In the rows, 128 means zero.
Known rows, with every step that occurs
doma koletol damef desu: [ 96 100  85  17 212 111  36 137 121 162 150 124 185 153 147  84  95 160
  84 153  99 110  96  81 124 179 175]
gekunam zenab pirav doma koletol damef: [178 128  84 119 127 141  66 187  96  72 146 171 181  98 172 189 162 152
 101  89 130 146  97 112  97 226  68]
pirav doma gekunam: [143 138 118 129 107 115 118  95  89 154 113 126  85  89 118 174 144 136
 179 108 123 132  78 121 127  92 146]
zovasof gekunam zenab doma damef: [127  98 154 185 155 156 151 159 143  71 141 132 114 137 164  86 121 115
  72 102 132 165 133 143 114 147  87]
gekunam zenab pirav: [144 105 114 153 131 135 176 150 119  93 145 154 153 161 112 146 147 105
 122 130 165 139 150 153 134 118 129]
gekunam zenab pirav doma zovasof: [137 161 104 177 100 140 121 163 123 103 131 127 158 112 133 179 154 147
 155  83 160 134 150 142 135 133  73]
doma zovasof gekunam zenab: [108 142 151 174 154 119 151 193 144 165 141 100 122 160 162  90 117 159
  86 102 116 130 127 142 145 104  94]
doma gekunam: [134 115 121 108 133 110 142  86 106 180 114 120  91 130 103 143 129 115
 147 146 112 124 103 130 133  55 174]
damef zenab pirav: [126 165 122  86 106 146 143  81 149 126 136 128 128 172  80 134 139  69
 155 139 138 101 188 154 162  69 185]
gekunam zenab doma koletol zovasof: [121  98 144 150 128 137 107  97 159 135 112  89 141 139 123 154 194 141
 144  97 119 144 128 135 111 121  81]
zenab pirav doma koletol damef desu: [129 138  68  51 172 140  10 152 109  75 162 147 189  97 165 126 121 160
 115 111 121 113 116  77 106 212 105]
doma zovasof gekunam: [ 95 161 143 141 139 127 130 148 154 182 138  97  96 153 157  75  86 144
 111 116  88 116 142 117 154  98 115]
pirav doma: [116 133 123 121 108 130 126 103 107 146 123 137 104 122 118 154 114 130
 173 114 138 141  88 117 152 152 162]
doma gekunam zenab pirav: [173 113 108 159 132 120 165 136 101 103 136 144 134 125 113 169 172 110
 125 126 152 130 139 160 109  58 115]
gekunam zenab pirav doma: [154 129 115 170 103 144 148 159 103  68 145 163 145 120 125 177 158 125
 153  94 176 149 123 146 127 156  99]
zovasof gekunam zenab: [125 107 158 171 159 126 179 186 125 128 156 135 106 169 153  90 128 134
  85 113 134 141  99 147 137 126 119]
damef zenab: [103 148 139  72 122 127 148  75 143 186 120 110 113 181  81 120 125  88
 156 144 126 110 139 150 179  74 229]
zenab doma koletol zovasof gekunam: [110 137 169 147 123 156  91  99 180 129 133  78  85 126 159  94 156 138
 132  88  69 125 139 108 110 119  55]
doma koletol: [117 118 119  81 142 117  98 110 134 193 106 125 147 157 114 119 112 136
 112 142  87 120 115  86 142 141 146]
koletol zovasof gekunam zenab: [100 116 173 183 135 122 178 148 136 133 174 112 105 167 153  90 157 133
 114 111 128 142  97 146 114 112 110]
zovasof zenab doma: [139  82 170 142 122 136 174 137 163 125 123 114  78 121 136 127 101 115
 145 130 126 131 144 166 130 130 143]
damef zenab doma koletol: [130 148 139  71 127 153  80  65 180 167  84  83 118 149  94 143 151 101
 145 107  95 105 165 134 163  89 153]
pirav damef zenab: [108 119 134  85 138 117 125  60 143 183  94 135 126 159  81 112 129 106
 132 180 129  86 122 103 164 113 217]
doma gekunam zenab: [149  96 127 142 148 101 167 131  99 162 120 128 119 142 110 158 162 129
 125 130 141 139  91 159 119  66 151]
koletol doma damef: [ 97 142  98  91 112 116 147  86  74 162 105 157 139 142 102 108  79 124
 105 195 128 176 106  96 138 170 165]
doma zovasof gekunam zenab pirav damef: [134 130 129 201 144 132 127 186 143  98 135 144 147 125 163  87 134 158
  66 136 131 100 160 102 117 139  42]
doma gekunam zenab pirav damef desu: [139  76  95 137 203  98 104 133 104  84 132 154 182 111 108 107 166 149
  91 172 172  89 128 107  94  92 118]
damef desu: [ 75  99 117  71 194 115 116 105 130 158 147 114 151 174 102  75  94 130
 134 158 141 112 119 114 151 111 207]

Rows
[137 132 104 168 111 137 133 150  99  52 149 176 177 114 133 150 139 110
 116 114 171 160 125 113 102 186  95] -> gekunam zenab pirav doma damef
[ 96  99 175 153 104 126 161  96 166 108 141 108 114 114 138  96 110 107
 144 148 112 141 147 135  85 144 127] -> koletol zovasof zenab doma damef
[114 151 155 169  69 122 145 136 133  63 171 150 149  90 148 109 123 119
 156 136 132 130 135 105  65 186  90] -> koletol zovasof zenab pirav doma damef
[123 243 142 144  87 158  99 142 164 110 144  97 103 119 144 115 139 125
 157  72 115  94 183 139 156  89  85] -> damef zenab pirav doma zovasof gekunam
[ 86 154 129  70 128 118 129  70 140 169 119 124 149 176  89  92 105  77
 123 164 121 120 141 113 153 108 224] -> doma damef zenab
[ 97 184 111  60 105 122 138  65  95 175  95 137 143 161  76 106 103 103
 121 187 128 153 124 123 155 129 202] -> koletol doma damef zenab
[157 118 128 162 120 108 140 138  82 135 117 135 110  97 122 190 174 149
 157  93 151 146  61 147 116  98 120] -> pirav doma gekunam zenab
[141 139 141 152  89 123 146 166 123  60 153 172 151  90 152 111  90 115
 118 138 137 129 135 104  91 202 102] -> zovasof zenab pirav doma damef
[164  84 142  89 140 133  93 169 155 128 122 121 115  98 185 134 102 146
  92 126  81 126 121 133 106 198 112] -> zovasof zenab doma koletol damef
[156 126 107 133 123 101 175 124  52 166  97 135 112 121 101 168 160 155
 121 157 152 173  72 165 127  88 128] -> koletol doma gekunam zenab
[150  87 130 136 152 142 107 132 149 134  93 111 143 139 126 159 159 138
 110  98 119 142 129 132 132 134  91] -> gekunam zenab doma koletol
[149 103 127 128 124 142 132  65 130 138  98 102  60 100 109 171 145 104
 171 116 119 137 138 156 132  45 145] -> zenab doma gekunam
[163 197 119 110  81 140 112  82 118 107 120 120 100  94  92 183 179  95
 192  99 138 102 146 154 133  48 143] -> damef zenab pirav doma gekunam
[108 130 158 129 127  95 160 167 156 199 123 100 121 139 140  99  77 151
 124 147 101 105 139 134 140 118 144] -> doma zovasof zenab
[114 150 154 145  99 104 135 171 144 174 121 106 114 100 150 125  91 171
 155 110 113 117 111 125 135 154 115] -> pirav doma zovasof zenab
[181 136 118 103 105 128  78 202 117  80 151 165 152  73 193 150 110 156
 103 117  99 119 109 106  86 241  73] -> zovasof zenab pirav doma koletol damef
[164 138 109 148 116 136  95 167 111  88 125 155 180 115 132 171 170 148
 123  85 140 134 118 107 114 179  52] -> gekunam zenab pirav doma koletol
[124  88 162 139 126 132 159 134 158 106 123 129 114 115 145  96  79 104
 111 149 118 141 147 134 109 160 141] -> zovasof zenab doma damef
[176 187  90  83  91 146  84  95  98  90 143 137 104  81 134 195 170  97
 172  99 132 116 126 161 118  94 157] -> koletol damef zenab pirav doma gekunam
[100 190 128 131 114 131 141 143 109 188 115 103  88 135 146  88  89 175
 107 143  96 151 124 122 158 122  92] -> koletol doma zovasof gekunam
[130  99 103 126 125 134 127  91 125 110 118 171 137 124 111 125 119 108
 123 185 140 104 150  83 131 149 139] -> zenab pirav damef
[108 129 133 119 152 114 111 176 127  43 177 157 187 100 143  59  81 139
 111 148 152 107 138  92  86 196 119] -> zovasof zenab pirav doma damef desu
[119 171 135 167 129 123 158 188 103 171 118 109 117 144 147 100 119 185
  85 127 123 162 107 149 146 130  69] -> koletol doma zovasof gekunam zenab
[121 107 139 101 126 151 110  40 167 142  80 118  98 126  84 138 144  96
 156 149 136  99 152 129 162 100 185] -> pirav damef zenab doma
[130 147 138 146 109 120 160 175 159 136 144 119 136 129 140 110  90 132
 125 144 112  95 189 141 124 116 107] -> doma zovasof zenab pirav
[118 110 125 164 136 142 134 129 162 150 100  86 121 136 123 164 143 137
 142  94 142 148 159 169 155  90 110] -> gekunam zenab doma zovasof
[100 136 113 118 113 123 111 101 103 131 126 154 136 118 125 124  93 119
 141 134 129 153  93  81 128 182 159] -> pirav doma damef
[ 97  85  94  95 186 122  91 102 128  92 137 160 172 137 102  75 109 131
 112 193 154  81 153  74 125 144 158] -> zenab pirav damef desu
[138  76 134 156 139 148 160 121 138 113 115 120 107 144 116 164 149 113
 141 105 161 158 131 174 144 111 137] -> gekunam zenab doma
[167  88 167 147 121 121 168 127 145 130 111 104  59  86 136 144 126 123
 146 128 113 121 132 175 110  68 131] -> zovasof zenab doma gekunam
